Known rows, with every way that one mark hangs from another:
(M (W (N Z) (T (D F)))): [-13.6  14.2   8.0  -7.2 -13.4  63.3  -6.1   7.7  -5.3 -54.8 -14.5 -14.7
  -1.2  20.6  10.2 -31.7 -14.5  -4.6   6.7  -0.3   8.9  -5.6 -14.0  18.0]
(D (F Z) (W T X)): [-12.7  22.2 -17.9   5.2  -8.6  34.1  -9.5  20.7  -4.7  13.2 -11.4  -1.0
  10.4  -5.1  19.3 -31.3  -7.5 -11.8 -17.1 -18.2   9.8  -3.9  -0.4  17.6]
(W T): [ -7.8   3.7   3.6   3.1  10.6  14.0 -12.2   9.1  -4.6  -7.8  -5.3  -4.6
   8.4  16.2   1.0  -2.4  -2.9  -5.5   3.8  -7.1  -9.8   1.1  -0.4  -2.2]
(N F T X): [  9.4  -0.4 -29.9  -1.4  13.4  42.7 -14.9   6.0 -14.4 -26.4  -5.3  -2.5
  19.3  24.8  -1.7 -22.0  -1.4   8.1   3.1 -14.7  -1.4   1.1  -0.7 -16.1]
(M (W N (T D))): [-12.2   6.2  10.2  -5.0   9.3  48.8  -3.2   4.4  -0.9 -21.4 -12.3 -14.1
   0.4  31.2   1.9 -19.7   0.2  -9.9  10.2 -12.3  -7.6  -1.1  -8.1   7.9]
(D (N F Z) (W T X)): [-13.8  19.3 -39.9  10.3 -28.4  30.1 -11.7  29.8  -9.8 -58.3  -9.6  -0.9
   8.8  28.6  13.6 -46.1   2.6  -3.2 -14.3  -8.5  -1.9   0.2  -7.1   5.5]
(N T X (Z W)): [  6.9  -0.5 -21.2  -6.4  -1.7  18.9 -11.7  16.7 -23.6 -15.7  -1.8 -14.4
  15.1  38.3  -5.0 -14.9 -18.9  -0.6   3.0   6.5  -0.3   0.1 -11.0  -0.4]
(N (T (D F)) X (Z W)): [  1.7   1.6 -18.9 -13.3  -8.7  42.3  -8.0   6.9 -29.0 -27.1  -9.5 -10.4
  17.6  40.5   4.4 -32.2 -25.1  -1.9  -1.5  25.5   3.0  -7.4 -13.5   5.8]
(F (W (N D) X Z)): [ -7.7  12.2   6.9  -5.4   2.1 -83.8  -5.9  21.9  -9.7  -2.5 -20.7  -5.2
  -3.7  16.0   4.8 -53.5  -3.7  -7.8  19.3 -21.5  -8.1  -8.7  -0.5  -2.7]
(F (Z (D (W (N T) X)))): [-14.7  14.7 -14.8  -3.0  -6.8   6.3  -8.9  24.5   2.9   9.7   1.9  -9.3
  11.6  14.1   1.2 -42.8  -8.4 -13.7 -14.0 -22.3  -5.8  -0.5  -1.7  -1.7]
(M (W (D N) Z)): [ -7.1   8.9  14.4  -1.8   0.4 -43.4  -0.3  16.6  -4.4 -36.1  -8.3 -22.9
  -1.8 -27.8   0.6 -17.8 -15.0  -2.2   2.1 -29.7 -15.1   2.1  -7.3   4.7]
(F (W X) (Z D)): [ -0.1  15.2  -8.5  -1.0   1.9 -54.9  -9.1  20.6  -3.3   2.3   6.4  -9.8
   8.7  28.6   6.8 -28.6 -21.7 -13.7 -12.4 -17.2 -15.0  -8.4  -2.3   0.4]
(D (N Z) (W T)): [-21.3   3.1 -19.3   8.7 -25.2   0.5 -12.0  24.7  -7.2 -48.9   0.0  -1.0
  12.0  10.6   5.8 -19.8   0.3 -11.0 -10.5   3.6 -14.8   2.5  -3.3  11.1]
(D (F Z) (W N T X)): [-20.8  24.7 -11.9   3.1 -16.4  36.4  -8.1  22.3   1.0   5.9 -16.2  -2.3
   3.7  -0.5  19.7 -42.6   2.5 -11.4  -8.8 -22.0  16.3  -3.6  -1.4  21.7]
(T D): [ -9.4  -7.4  -6.6  -2.3  19.0   0.7  -7.0   0.3  -9.5 -20.3  -6.4   1.5
   7.4  21.3  -6.5  -4.3  -9.7  -6.9   1.9  10.4 -24.5  -7.0   1.7  -1.5]
(T (D F (N X (Z W)))): [ -4.3   0.5 -16.2 -10.3 -22.8  13.5  -3.0   6.2 -27.2 -50.5 -14.7 -14.1
   9.0  45.6  11.6 -33.3 -16.6  -8.3  -7.1  34.9   0.6  -7.9 -14.0  18.4]
(D (F W) N): [-10.3   5.8  -2.5  -6.0 -11.6 -65.4  -8.5   3.0  -5.8 -39.7  -1.7  -1.8
  11.1   5.3   2.9 -19.9  -7.5 -13.5 -12.8   0.3 -15.7  -5.9   1.2  16.3]
(T (D N)): [-13.1  -8.1  -7.3  -2.9   7.7 -10.3  -3.4  -2.8  -9.9 -36.1  -4.7   1.7
   7.4  15.5  -2.7  -6.5  -5.1 -17.4  -5.2  21.8 -30.0  -3.7   3.5   2.3]
(M W): [  2.1   1.7   1.7  -3.4  21.2   9.9  -7.4   3.2   1.0 -12.7  -2.7 -18.5
   2.0  -2.4 -10.1   2.7 -13.0  -6.2  -1.2 -26.7 -11.8  -0.2  -7.1   6.7]
(F (Z (D (N X)) W)): [  2.2   1.4  -5.9  -5.9  -9.3 -23.0  -2.7  14.6  -9.5 -16.3  -0.4 -28.5
  10.1  35.6  10.4 -23.7 -16.3 -12.5 -14.9   6.4  -4.0  -0.4 -12.3   6.8]
(T (D F N (W Z))): [-19.9  -1.2  -0.7  -1.6 -17.5 -35.7  -3.0   5.5  -6.6 -46.2 -16.4   1.4
   6.4 -14.0   7.0 -41.6  -4.9 -14.9 -11.8  14.8 -15.5  -6.1   2.4  22.4]
(M (W Z)): [  4.1   2.5  18.7  -1.2  15.4 -17.0  -6.7  10.1   1.8 -14.8 -10.8 -18.1
  -5.2 -27.8  -5.9  -7.1 -17.6  -4.7   5.9 -25.5 -10.3   0.2  -7.6  11.0]
(F Z): [ -3.6  -2.4  -8.6   3.6  15.8  -7.4 -11.0  11.7  -1.2  -9.9   3.7  -0.7
   5.5 -16.6   0.9   3.2 -15.3  -5.5  -3.5  -5.6 -13.8  -3.7   2.9   5.2]
(N (D F) T Z): [ -6.5   2.2  -8.2 -10.5   0.6  11.0 -14.1  10.1 -19.2 -38.7  -2.5  -4.5
  16.0  -9.7  -2.1 -30.1 -30.8  -1.5   2.1  12.4  -5.0  -6.8  -5.5  -9.5]

Rows:
[ -9.5  22.7  -5.5  -3.4   2.9  -2.9  -4.8  10.3 -14.0   9.6 -16.9 -11.8
   5.5   3.1   3.6 -26.0 -12.1   2.3  -1.0 -26.6  -1.9  -6.9  -1.5  -2.9] | (W (D F) X)
[  8.9   6.6  21.3 -11.8   3.2  10.7  -5.8  13.0  -1.1 -16.4 -11.2 -28.8
   3.7   9.9  -2.5 -38.5 -10.0  -1.9   9.2 -34.6   4.6   5.6 -10.6  -5.6] | (M (W (N T X) (Z D)))
[-10.5   0.1  14.5   2.5   7.4  -2.6  -7.5  10.2  -9.7 -21.8 -13.9   1.9
   4.5   9.2   6.4 -19.1  -8.3  -7.9  10.7  10.6 -14.2  -3.0   0.0   0.8] | (W (T D) Z)
[-14.1   2.3  -8.8  -4.3   2.8 -21.1  -6.6  11.6 -13.1 -21.7   5.1  -5.4
  17.6  -4.0  -7.0  -9.5  -9.5  -5.9  -7.1  -8.5 -24.3   3.1   2.4 -14.8] | (W (D (N T)))
[ -8.5  -8.3 -50.8   8.4  -9.6  31.1  -5.6  15.2 -12.3 -48.8  -4.3   5.2
  18.2  25.7  15.6 -41.1   6.5  -2.9 -14.4   3.6  -6.0  -5.9   3.5   6.1] | (T (D (N (F Z) X) W))
[ -0.7  12.1 -11.5  -4.2  -6.0  22.7   0.5  11.7 -12.0 -20.2  -6.2 -23.1
   9.2 -20.5  17.2 -21.8 -14.1  -0.8 -10.6 -30.4  10.3  -2.2  -6.2  10.1] | (M (W (D (F Z) (N X))))
[ -4.7  31.6  16.2 -13.8  -2.6   6.4  -1.6  15.7  -5.6  -1.4 -21.2 -22.1
  -2.7 -26.7   2.6 -46.6 -16.6   0.5   6.8 -46.6   9.7   0.4  -9.3   3.6] | (M (W (D F) (N T) X Z))
[-13.0   2.3  -5.3  -0.1   4.2 -21.7  -9.4  10.2 -13.8 -19.3  -0.6   6.2
  16.2  46.9   4.1 -18.7  -4.3 -12.5   3.0   3.2 -22.1  -7.5   1.2   0.8] | (F (W (T D)))
[  4.7   5.1  -7.0   1.3  -4.2  47.7  -2.1  10.6 -12.7 -59.0 -22.5 -13.7
   3.8  24.1  17.6 -42.9   0.7  -0.9   4.6  -8.5   3.6   0.9 -10.9   3.2] | (M (W (T (D (N F X))) Z))
[ -6.7  12.2 -11.8 -12.0  10.1  -1.3  -4.7  20.5 -14.3  17.8  -8.8 -14.6
   5.6  18.9   3.8 -39.9 -21.3 -13.4   2.6  -1.5  -0.6  -3.6  -9.5  -3.3] | (F (Z (W (N D T) X)))
[-12.2  22.1  -2.8  -1.0  -3.2 -22.7  -9.7  19.2  -5.4   1.5 -12.2  -1.9
   2.8  46.0   7.5 -30.3   9.6 -11.3   7.5 -25.5  -4.2  -2.7  -1.1   4.2] | (F (W N T X))
[-10.3  13.5 -29.4  -6.6  -9.0  19.2 -11.8  21.4 -21.5  -8.8 -10.7  -2.0
  17.5   2.9   1.4 -49.6 -21.5  -6.7  -9.3  -4.8  -2.0  -7.5  -4.5  -4.2] | (N (D F (W X)) T Z)
[-13.7  10.3  12.4  -5.4  -4.2  -5.9  -7.1  13.8  -3.6 -10.4 -12.6 -19.4
   1.4  41.8   1.8 -19.9   0.8  -5.4  10.2  -3.8   0.5   1.3 -13.6   9.8] | (Z (W N T))
[-15.6  16.2 -27.1   0.2 -27.5  -0.8  -8.3  17.8  -9.9 -33.2 -11.7  -3.0
   4.8   1.7   7.0 -32.5  -9.0 -13.4 -20.4  -0.8  -5.8  -4.0  -3.7  19.8] | (D F (N Z) (W X))
[-11.9   4.1   4.9  -2.2  -1.6 -51.0  -5.9  17.1 -12.0 -29.7  -2.9  -3.5
  10.5 -25.6  -3.5 -19.6 -13.7  -4.1  -0.9  -8.0 -22.5   3.8   1.8 -10.1] | (W (D (N T)) Z)
[ -8.6  12.5 -10.8   1.2  -0.1 -14.4  -7.9  16.7  -1.7  10.5  -6.7 -15.1
   9.6  33.4  -5.0 -32.5  -5.9 -10.1 -13.7 -21.7 -15.9  -3.6  -3.9  -3.0] | (Z (D (W X)))
[ -1.8   0.2 -27.8   0.1  -4.9  23.9 -12.3  19.0 -16.1 -61.0 -17.1 -11.6
   6.3  40.5   6.6 -52.2  -1.0  18.9  24.5  -8.4  11.5  -7.1  -7.7 -17.1] | (W (N D F X Z))
[-14.1  18.2 -17.3   2.0  -3.8  25.6  -8.1  24.0 -11.8  14.7 -15.9  -4.3
  14.0  -2.5  22.0 -49.6 -10.0 -11.2  -9.9 -12.5   8.2  -7.7  -3.9   4.8] | (N (D (F Z) (W T X)))
[  4.3  17.5  -6.3  -0.9 -18.2  67.7 -10.1  21.7  -2.0 -67.3 -11.2 -33.8
   4.2  58.1  11.6 -53.5  -4.9  14.1  11.8 -30.7  21.8   0.6 -22.3  -8.3] | (M (W (N F X (Z D)) T))
[-14.7  17.9  11.6  -6.6 -11.9   7.8  -7.3  14.0   1.2 -19.3 -10.6 -16.9
   1.6   9.0  16.9 -30.1 -13.0  -6.2   0.2   1.3  18.8  -2.8 -14.0  24.2] | (D (F (Z (W N T))))
[ -6.7  19.4 -13.9  -0.3   6.0 -21.5  -2.6  25.0 -15.2  24.0  -6.0 -21.1
   3.6  14.5   7.0 -21.2 -22.7  -1.9  -4.1 -19.1  -4.0  -5.7  -9.8   2.8] | (F (Z (W D X)))
[-15.2   9.7  10.8  -5.4  -6.7 -88.0  -9.7  23.5  -7.9 -19.9  -1.1  -2.9
  10.6   1.5  -2.6 -38.5  -7.3   3.6  16.7 -29.0 -12.7  -2.2   1.7  -6.6] | (F (W D (N T) Z))
[-15.1   6.5   6.5  -4.9   2.3  -6.5  -5.9  21.2  -7.3  -9.2  -9.2 -20.1
   4.5  25.6  13.3 -35.9 -13.1  -5.7  11.3   1.9   5.7  -4.0 -14.0   3.3] | (F (Z (W (N D) T)))
[-11.7  10.4  -4.1  -0.4   2.1 -12.6  -7.3  14.0  -6.6 -15.1  -1.6  -8.5
  10.1 -27.3   9.0 -14.2 -21.9   4.5  -3.1 -15.4   0.5  -8.1   0.5   3.4] | (W (D (F Z)))
[ -1.9  21.9  22.1   1.8   0.1 -13.7  -8.4  19.4  -3.0   5.7 -17.5 -16.6
  -0.1  21.2   9.3 -32.5 -12.4  -8.3   2.6 -15.2  -6.3   0.6 -10.0  -7.3] | (W T X (Z D))
[ -6.9   3.0 -27.1   2.8 -20.7 -56.8  -7.5  26.6 -25.1 -41.5   3.2  -6.0
  16.7  36.1   7.5 -27.2  -4.7   2.3   2.2 -14.0 -11.1  -5.2  -0.8  -4.0] | (F (W (D (N X Z))))
[  2.1  24.3 -11.4  -4.4   0.0   3.2  -2.7  21.0 -10.0 -36.0 -11.5 -19.4
   3.6 -16.3   2.2 -45.8 -17.4   1.7  -5.7 -38.2  -9.0   4.0 -10.1  -9.0] | (M (W (D (N F T)) X Z))
[-11.6   5.8 -12.5   3.9   2.6 -70.9  -9.3  23.5  -7.9 -12.0  11.6  -3.4
  14.7   2.3   6.5 -14.7 -16.7   2.1  -0.3 -24.3 -16.2  -9.1   2.7  -0.8] | (F (W D) Z)
[-10.9  15.0 -18.0  -0.9  -3.3   6.5  -8.6   9.8  -5.4   9.6 -16.7  -5.5
   8.1   3.5   0.6 -29.1  -1.5  -9.2 -14.2 -19.7  -3.6  -5.6   0.6  14.0] | (D F (W X))
[-11.9  26.1   1.8  -1.7 -24.1 -32.5 -11.7  28.5  -5.7 -26.8  -3.6 -13.4
   3.2  63.7   9.7 -47.4  -7.2  -7.6   5.1 -13.8  -3.4  -4.7 -10.8  -1.9] | (F (W (N (Z D)) T X))
